Each row comes from the steps of one path. Every step used is in the known rows, and no mark comes twice. Write the path behind each row, first mark first.
Known rows:
sanad -> voketu -> pafop: [ -4 -13 -13  -8 -20 -30  -5  -4 -11   4  -7 -16  -9  -2  14   5   0  18
   7  20 -25  -6  10   9 -31   3  -4 -30 -10 -16  -5  -1  -1  12   0  14
   6  -9   9  15  25  -7   0  14   6  -3   6 -27  42 -24 -23  23]
muvol -> nutod -> pusu: [  8   3 -11 -13  -4 -27   5  -1  -9  -6  -3  11  -4 -13   9  -1 -14   8
  10 -16   4 -11   8  -3 -21  12   6 -23  -6 -26  -5  15  -2  -1  15  20
  -2 -12   0  20  10   7  11   8 -12 -19   5 -26  21 -13 -26  17]
pafop -> zirubik -> zesevad -> muvol -> nutod -> pusu: [  9  42   9 -19   0   0  -7   5 -15   7  -1  25  14   0  17   3  -1   4
 -13 -46  15  17  22   2  -2  11   5 -18  -9 -31  -2  25  -2   8   7  15
   5  -3   6  29  16  -2   0  21  -9 -16  -1 -15   8 -17  -9   1]
muvol -> nutod -> pusu -> nazur -> zirubik -> soli -> nilok -> zesevad: [  5   3   9  -9  18   5 -13  -7  -7 -24   0   7   0  -3   0   5   1   2
   1 -23  21 -13   3   7  -2   1  26  -9  -5 -18 -10  11  -1   7   7  10
  -2 -18  -1  36  10  13  16   4   4 -30   3 -13   4 -14 -16  12]
muvol -> nutod -> pusu -> nazur -> zirubik -> zesevad: [  9  27   2 -11  12 -11  -3 -14  -3 -18  -2   3   6  -4  20   7 -10  -2
   6 -33  19  11  18   3   4  -2  15 -16  -2 -26   1  10  12   9  11  10
   2  -9  -6  34   3  14  16   7  -4 -30   6 -15   0  -7 -13  11]
zesevad -> muvol -> nutod -> pusu: [  8  24  -1 -17 -18 -14  -3   2  -8   1  -3  20  11 -13  18   1  -6  -1
   6 -19  -9   8   9  -7 -22  22  -5 -22 -11 -28  -6  19  -2   4  13   7
  -8 -16  -1  40  26  -5   6  16 -17 -26   3 -18  22 -16 -23  14]
muvol -> nutod -> pusu -> nazur -> zirubik -> pafop -> voketu: [ 11   3 -13  -2   2 -12  -4 -11   8 -16   1  10  12   3  13   9  -8  -4
  10 -14   7   4  19   7  -8  -3   9 -14   0 -27   0  14   3   3  17  -1
  -2 -15  -5  46  12  12  -4   5  -8 -29   4 -21  10  -7 -18  19]
nazur -> pusu: [  3  19  -7  -9  -3 -18   3 -16 -20 -13   2  11   1 -10  10   8 -20   8
  -2   1  20  -1  18  -7 -13  13  16 -25  -7 -18  -8   1  14   3   9  17
  13 -19   9   1  14  21  28   0  -5 -15   9 -17  16 -11 -16  22]
pusu -> nazur -> zirubik -> pafop -> voketu -> sanad: [  0  -5   2   3 -11  -7 -12 -11   0  -8   1  -8   5  10  14  15  -6   1
   8  15   4   9  17  10  -1  -4   9 -25   3 -23  -4   7  12  10   8 -12
   7 -13   7  48   8  18  -1   1   5 -26  10 -15   5  -7 -16  21]
pusu -> nazur -> zirubik -> soli -> nilok -> zesevad -> muvol: [ -2  17  24 -12   7  18 -27 -10 -15 -13   3   3  11   1   0  13  11   0
  -2  -8   9  14   8   5  11   5  20 -13  -9 -10 -15   7   5  19  -4  -9
  -2 -21   5  38  26   5  15   8  13 -28   4  -1   3 -14  -5  15]
soli -> nilok -> zesevad -> muvol -> nutod: [-14  11  18 -21   7  10  -3   8 -14 -15  -1  -4 -19  -8   4   3   3  11
   1  -9 -17   3   5   2 -21  10  -4 -20 -10 -25 -19  14 -18  13   3   8
 -14 -15   7  27  37 -12  10  20  -3   3   1 -11  14 -31  -7  13]
nutod -> pusu -> nazur: [ 15   0  -8 -11   2 -17  -5 -11 -11  -8  -1  13   6 -16  19   8 -11   7
   5  -2  14  18  18  -8  -9  10  24 -23  -5 -13   0   7  13  12  13  11
   6 -15  -3  24   3  19  27   4   5 -25  10 -18   8   0 -15  19]
nutod -> pusu -> nazur -> zirubik -> pafop: [ 15   7  -3  -2  -7  -8  -8 -12  -4 -15   1  14  28   0  24  12 -10  10
  -1 -17  42  29  24  -1  -2   5  30 -18  -4 -18   4   4  15  13  10   4
   9 -18  -7  38   5  17  12   3   2 -38   7 -13   4  -2 -15  19]
sanad -> voketu -> pafop -> zirubik -> zesevad -> muvol: [ -2  23   2 -13 -16  -9 -14   2 -16  12  -5  -3   8   8  20   8  11  14
 -12  -8 -15  17  19  14 -17   4  -8 -25 -12 -23  -3   9  -3  20  -4  10
  10  -3  13  31  30 -15 -10  24   6  -4   0 -19  33 -28 -11   9]
muvol -> nutod -> pusu -> nazur -> zirubik: [ 11  14  -3  -9  -3 -12  -3 -11   1 -16  -3   3  16  -9  17   6 -12  -4
   9 -20  19   7  15  -4  -5   7  14 -17  -2 -26   0  11  11   2  13  12
   0 -17  -5  38   6  16   9   4  -6 -36   6 -21  10  -5 -24  19]
nilok -> soli: [ -5  -8   9 -15 -18 -16  -5  -8 -27  -8  -5   4 -16 -16 -21  -1 -11  15
  11   5  23 -11   4  -2  -6  12  13 -33 -15 -15  -9   5   2   6   7  16
   3 -11   9 -13  22  -3  15  11   1  -4   7 -13  33 -25 -25  24]
nazur -> zirubik: [  3  13   6 -13 -18 -18  -6   4 -11  -6   0  -1  13  -2   8   5 -15  11
   2  -6  24   8  16  -3  -3   8  13 -24  -6 -18  -8   4   8   2   1  12
   7 -17   7  13  12   7  -1   8  -6 -24   5 -21  14 -13 -19  22]
nazur -> zirubik -> zesevad -> muvol -> nutod: [ -2  47  17 -18  -7  -7  -8   0  -8  -6  -1   1  11   5  17   6  -6  -2
   0 -35   5  15  17   5   5   4  -3 -21  -8 -29  -7  12   3  10  -1   3
  -1 -10   3  35  24  -8  -2  18 -14 -22   1  -8   8 -20  -8  10]
sanad -> voketu -> pafop -> zirubik -> zesevad -> muvol -> nutod -> pusu: [  5  26  -2 -11 -14 -10 -11   4  -7   6  -6   8  11   4  26   4   9   9
 -11 -23  -9   8  16  14 -27   7  -5 -21 -11 -30   1  13  -4  14   2  15
   6  -3   7  43  24 -14 -13  23  -2 -14  -2 -23  31 -28 -18   6]
zirubik -> nazur -> pusu -> nutod -> muvol: [ 11  11  -7  -4   2 -10  -8 -15 -12 -27   4  12  -8  -1 -18   9  -7   9
  10 -13   0  10  12  -4  -9   5  13 -25  -7 -21  -8  10  14  12   8   0
   2 -24  15  21  16  31  31 -11  -7 -20   8 -16   8  -1 -31  18]
muvol -> nutod -> pusu -> nazur -> zirubik -> soli: [ 15   8  -5  -6   0 -15 -14 -14  -6  -9  -2  12  15  -4   1   6  -5  -4
  11 -21  16 -11   6   3   4   5  19 -14  -7 -20  -3  14  12   1   9   8
   2 -17  -3  35   8  17  12   0  -2 -43   7 -17  15  -3 -27  15]
nutod -> pusu: [ 12  -2  -7 -14  -7 -26   1   5 -15  -4   0  20   1 -16  15   1 -15  17
   1  -8  18   5  15  -8 -21  15  22 -26  -8 -15  -3   7   4   5  11  19
   7 -13   1  12   5  11  18   9  -6 -20   6 -24  16 -10 -18  18]
nazur -> pusu -> nutod -> muvol: [  9  14 -11  -7   3 -15  -2 -13 -13 -27   5  17  -5  -9  -4   6 -15   8
   8   0  16  13   3   2 -16  13  12 -25 -11 -20  -5   2  13   5   4  -4
   6 -19  14  20  31  29  24  -3 -12 -19   7 -23  16 -17 -37  22]
muvol -> nutod -> pusu -> nazur -> zirubik -> zesevad -> nilok: [ 10  26   2 -13  18 -14  -8 -20   2 -30   4   3  -2   7  20  11  -9   3
  10 -37  10  16  12   5   4   3  13 -16  -4 -24  -5  16   4  14   7   8
   7 -14  -4  39   3  10  20   8  -8 -29   3 -14  -9  -8 -16   7]
sanad -> voketu: [  3  -6 -11 -14  -9 -22  -3  -2  -8  12  -2 -11 -13  -6  -4   3  -2  10
  16  17 -26  -8   7   5 -13   3   3 -28 -10 -10  -6  -1   9   2  -4  12
   6 -13  12   1   9  -5   6  16   9  -7   7 -26  31 -20 -21  20]
nilok -> zesevad -> muvol -> nutod -> pusu: [ -1  32  12 -19  -7   4   1   9 -14  -5  -5  16   2 -20  20  -4  -5  11
  -7  -9   3  -1   6  -6 -25  22  -3 -18  -8 -24 -13  14  -8  11  15   6
  -7 -11   3  38  26  -2   7  17 -14  -8   0 -13  21 -21 -16  15]
nutod -> muvol: [ 10   2   1 -16  -5 -17 -11  10 -20  -2   2   4  -5  -5   7  -1 -10  12
  10   2 -10  30   3  -1 -14  12   8 -32 -12 -16  -6   6   8   8  -5   0
   0 -17   7  11  23   5   8  13  -9  -6   8 -23  26 -16 -14  22]
sanad -> voketu -> pafop -> zirubik: [  1  -6 -10  -8 -21 -19  -8   1 -13  11  -6  -9   5   4  12   6   2  20
  -5  10  -4   1  15  10 -25   6  -1 -26 -10 -19  -3   6  -3   8  -1  19
  12  -8  15  16  21  -3 -13  17   9  -5   3 -32  41 -24 -26  19]
nilok -> zesevad -> muvol -> nutod -> pusu -> nazur -> zirubik -> pafop: [  1  40  16  -8  -6  18  -7  -7  -6 -15  -4  11  26  -5  28   5   0   6
 -10 -16  22  21  13   2  -9  13   5 -12  -5 -27  -6  12   0  17  14  -8
  -4 -15  -4  61  27   4   0  12  -8 -24   1  -3  12 -15 -13  16]
soli -> nilok -> zesevad -> zirubik: [-13   9  15 -23   5   2  -2   8 -16 -20   2   0 -18  -7   8   8  -7  13
  -5  -8  19   3  22   3 -12  -3  18 -19  -7 -20 -19   4  -7  13  -1  22
   6 -12  19   9  20  -3  12  19   2   9   0 -18   4 -28  -7  17]

Which path is each row?
[ -2   6  -4 -10  -7 -17 -10  -1 -17   9  -6  -8  -4   9  13   7   5  20
  -9  -4  -4   3  18  16 -16  -4   1 -26 -10 -20  -2   5  -2  16  -3  18
  15   0  14  12  18  -6  -6  19  10   3   2 -25  32 -25 -13  12]
sanad -> voketu -> pafop -> zirubik -> zesevad
[ -9 -19  10 -15  18  -6 -15   2 -30  -6   3   6 -26   0 -20   2   5  19
   1  -4   2 -25  -1  10  -6   0  21 -19 -12  -6 -22  10 -12  11  -3  11
   0 -12  14   0  25   0  25  10  11  -2   4 -10  17 -24  -9  13]
zirubik -> soli -> nilok -> zesevad
[  4  -6  -6  -5 -22 -13 -14  -1 -12   8  -7 -10   3   9   2   8   8  21
  -2   0 -14  -1  21   6 -22   1   1 -26  -7 -20  -5  11  -1  13   2  22
  10 -12  16  18  12  -1  -7  10  12  -6   3 -27  35 -13 -22  15]
sanad -> voketu -> pafop -> zirubik -> nazur
[  6  22  10 -13  11  -8 -11 -23  -3 -37   2   6  -8   1   3   7  -8   2
  11 -34  28   5   5   6   8   6  19 -19  -9 -24  -5  13   5  15   8  10
   7 -13  -3  30   7   3  20   9  -7 -29   3  -8  -2 -17 -24   8]
muvol -> nutod -> pusu -> nazur -> zirubik -> zesevad -> nilok -> soli
[-14   4  11 -16   5   4  -3   2 -16 -22   3   2 -15   3   8  10  -3  17
  -6 -14  24   8  25  10 -11  -8  19 -18  -8 -23 -16   6 -11  16  -1  16
   4 -12  16  15  25  -7   8  19   2   8   0 -12   6 -29  -6  16]
soli -> nilok -> zesevad -> zirubik -> pafop
[ 18   5  -1  -6  -3 -14 -19 -11 -12  -7   1  20  23  -6   9   9  -6   2
   1 -15  34   6  13  -1   6   7  36 -16  -7  -9  -2   5  18   8   6   5
  10 -18  -1  29   1  22  19   0   6 -45   8 -15   6   1 -19  17]
nutod -> pusu -> nazur -> zirubik -> soli
[  1  44  20 -15  -5  17  -6  -2  -5 -14  -4   8  23 -15  27   2  -3   1
  -9 -12  16  13  10  -4  -9  18   4 -13  -4 -24  -9  10   4  14  14  -2
  -4 -16  -2  53  21   8   3  13  -8 -25   1  -9   9 -13 -14  17]
nilok -> zesevad -> muvol -> nutod -> pusu -> nazur -> zirubik
[ -1   5 -12 -10 -14 -23  -4  -3  -7  -1   4  15   2   7   6  13 -10  -3
   6  -3   8  -2  32  11  -5 -11   4 -21  -5 -26  -9  13  -2   6   5   6
  10  -9  20  18  22  -2 -10  16  -9  -1   2 -21  15 -18 -13  21]
zesevad -> zirubik -> pafop -> voketu
[ -2  -4  -2  -8 -21 -21  -7   2 -26   0  -7   4  10   4  21   8  -7  24
 -15  -6  22  12  20   1 -23  11   1 -27  -9 -27  -6  17 -12  12  10  23
  10  -7  10  18  32   7  -5  10  -2  -3   3 -27  32 -19 -21  20]
voketu -> pafop -> zirubik
[  4   2 -17   2 -16 -11  -8 -16  -6 -12  -4  -1   1   7  -7  13   4  18
  -3  -1   2 -10  18   9 -23   1   3 -21  -8 -24  -4   8   4  11   6  16
  14 -15  21  27  19  17   4  -2   9 -15   2 -28  26 -14 -41  16]
sanad -> voketu -> pafop -> zirubik -> nazur -> pusu -> nutod
[ -7  12  15 -20   7   9  -1  12 -10 -18   1   9 -12 -12  15   1   0  12
  -3 -18  -4   6   8  -1 -28  14   9 -17  -9 -24 -16  12 -15  13   8  11
 -10 -16   2  36  26  -9  13  19  -7  -9  -1 -14   8 -29  -8  10]
soli -> nilok -> zesevad -> muvol -> nutod -> pusu
[  5  48  14 -17  -6  -6  -8   6  -5 -10   0  15  19  -1  25   3  -8   0
  -5 -43  19  17  18   2  -2   9   8 -18  -7 -28  -3  11   6  10   3   6
   2 -10  -1  41  15  -3   1  17 -16 -33   0 -10   2 -18  -8   8]
nazur -> zirubik -> zesevad -> muvol -> nutod -> pusu
[ 11   6 -12   2 -13  -6 -16  -7  -7 -14  -1   2   6   9  -4  10   6  16
  -3  -3  -5  12  11  11 -25   5   4 -24 -10 -23  -2   5   9  13   0   7
  12 -19  21  34  24  16  -2   0   3 -17   2 -29  30 -17 -38  16]
sanad -> voketu -> pafop -> zirubik -> nazur -> pusu -> nutod -> muvol
[ -5 -22  -3  -9 -10 -26  -2  10  -7   7   1  -1 -28  -6   2   3 -12   8
  11  30 -26 -25   6   4 -24   5  -3 -34   0 -21 -13  11   0   2  10   1
   6  -6  19  24   7  11   2   8  -4  -5   9 -30  20 -16 -21  19]
pafop -> voketu -> sanad
[ -2   5  -4 -12  -1 -22 -13  -6 -12  -4   0  -9 -14  20  16  10   5  23
  -5  -9 -14   8  14  18 -16   2  -2 -26 -11 -18  -8  11  -9  21  -7  16
  20  -5  17  18  20 -11  -2  20   5   1   0 -23  22 -27 -17   8]
sanad -> voketu -> pafop -> zirubik -> zesevad -> nilok
[ 12  36   6 -13 -18  -1 -11  -8   1  -9  -2  13  30  -9  24   8  -4 -11
   5 -23   4  24  15  -6  -7  18   4 -17  -7 -29  -2  15   9   7  11  -1
  -5 -21  -6  58  20   4   2  10 -11 -42   4 -13  10  -9 -21  15]
zesevad -> muvol -> nutod -> pusu -> nazur -> zirubik
[ -3  34  12 -22   1 -12  -8  -2 -23   4   0   9  -6  -2  16   6  -2   6
   1 -21 -13  22  17   2   0   5  -2 -28 -11 -19  -9  12   1  20   0   1
  -1  -4   7  19  26  -9  19  20  -5  -4   5  -3  11 -18   2   9]
zirubik -> zesevad -> muvol
[ -6  27  16 -18  -9   1  -4   1 -18  -8  -4   4  -7  -9   2   5  -7  14
  -8 -13  20  -9  29  -5  -1  -3  10 -21  -2 -21 -18  11   3  17   8  21
   8 -11  23  10   7   9  12  10  -1   7   2 -12  10  -6 -12  18]
nilok -> zesevad -> zirubik -> nazur
[ 11  23   1  -6  -6   1  -9 -10 -20  -4   1  15  12   5  -6  11  -8  13
 -12 -25  27   4  31 -10   0  10  18 -20  -4 -22  -8  17  13   5  10  25
  16 -20  16   4  -1  25  17  -3   5 -18   5 -18   8   3 -16  13]
pafop -> zirubik -> nazur -> pusu
[  5  38  19 -12  -3  14 -17  -6 -13  -8  -3  18  19 -12  12   2   3   0
  -8 -16  18  -3   4   2  -1  16   9 -11  -8 -18 -11  13   3  13  10  -4
  -3 -16   2  50  24   8   7   9  -3 -32   2  -5  13 -12 -17  13]
nilok -> zesevad -> muvol -> nutod -> pusu -> nazur -> zirubik -> soli
[ 16  12   1  -8  -5 -11  -7  -7  -4 -14   1  11  22 -11  23  10 -13   5
   0 -11  35  25  21  -7  -2  10  30 -19  -4 -14   1   2  20  10  10   9
   9 -19  -5  32  -2  21  15   3   2 -39   7 -19   2   0 -17  20]
nutod -> pusu -> nazur -> zirubik
[  1  46  15 -15   4   2 -13 -19  -7 -12  -2  -7  13   4  18  13  -1 -10
   6 -25  -4  30  19   4  18  -1  -2 -18  -5 -27  -4  11  12  16   2  -6
  -4 -11  -2  42  22   4  10  12   0 -26   6  -3   2  -9  -6  12]
pusu -> nazur -> zirubik -> zesevad -> muvol -> nutod
[  2  10 -16  -7   1 -22   6 -23 -13 -24   2  14  -8  -9  -7   9 -17   7
   8   3  23  -9  11   0 -12  10   9 -22  -8 -20  -8   4   8   3  14   6
   9 -15  14   9  26  28  30  -5  -5 -19   7 -22  12 -13 -39  22]
nazur -> pusu -> nutod
[  1   3  11 -13  18   9 -20  -8 -18 -12   2  17  -9  -6  -4   6  12   0
   2 -17  -7 -12  -1   8  -7   8  17 -12 -12 -14 -16  16  -8  15   4   1
  -9 -17   2  39  28   1  26  10   6 -22   4  -5  11 -19 -11   7]
zirubik -> soli -> nilok -> zesevad -> muvol -> nutod -> pusu -> nazur
[ 11   9  -8  -2  -5 -11  -3 -16   1 -18  -2   6  19   2  18   9  -9   2
   8 -25  24  14  17   3  -4   2  14 -16  -3 -29   2  14   8   5  13   5
  -1 -17  -8  44  10  13   6   2  -6 -36   5 -16  13  -7 -22  18]
muvol -> nutod -> pusu -> nazur -> zirubik -> pafop
[  8  18  20 -10   7  16 -25   1 -11 -17   4  22  21  -7  14   9   5   4
 -11 -17  27  16  10   1  -2  12  36 -11  -9  -9  -9   5   6  19   2  -1
   2 -22   0  48  14   9  19   8   7 -40   3  -5  -4 -12  -7  11]
nutod -> pusu -> nazur -> zirubik -> soli -> nilok -> zesevad -> muvol
[ -7 -17   3  -8   0  -1 -19   5 -21   3  -4  -5 -10   7  -3   5  15  24
 -12   6  -1 -18   5  21 -24  -1  11 -19 -13 -13 -13   6 -13  14  -7  18
  10  -9  20  12  28  -8  -5  17  18   1  -1 -24  34 -33 -18  13]
sanad -> voketu -> pafop -> zirubik -> soli -> nilok -> zesevad
[ -4  20  12 -18  -4  -8 -11  -1 -28   0  -2  17  -6  -9  -2   2  -5   8
  -8  -4  29 -28  14   6   4   0  14 -18 -10 -13 -18   9   1  11   2  15
  13  -7  25   4  21   7  10  13   1   0   2 -13  21 -17 -18  17]
nilok -> zesevad -> zirubik -> soli
[  7  -9  -8 -13  -2 -23  -7   0 -13 -15   2   7 -14  -7 -12   2  -7  11
  20   2  -6  17  -4   6 -13   9   1 -28 -13 -18  -6  10   0   8   1  -9
  -5 -12  13  20  36  14   8   6  -9  -9   7 -27  24 -20 -39  20]
pusu -> nutod -> muvol
[ -2 -27  -2 -13  10 -22 -18  -2 -26  -3   5   8 -20   5 -22   7   4   9
  12  -7  -9 -17   3   9  -4   0  21 -24 -14  -9 -17  13  -7   6  -6  12
  -1 -16  11  -2  23  -1  26   8  10 -14   7 -15  18 -21 -14  13]
zirubik -> soli -> nilok
[ -9  25  16 -15  11  12  -3  -5 -15 -31   5   6 -15  -4   1  13  -7  11
 -11 -20  25  -2  33  -3 -10  -4  26 -17  -3 -22 -19   3   4  17   3  26
  10 -22  22  13   9  12  29   6   2  -1   2 -11  -8 -14  -4  14]
soli -> nilok -> zesevad -> zirubik -> nazur -> pusu
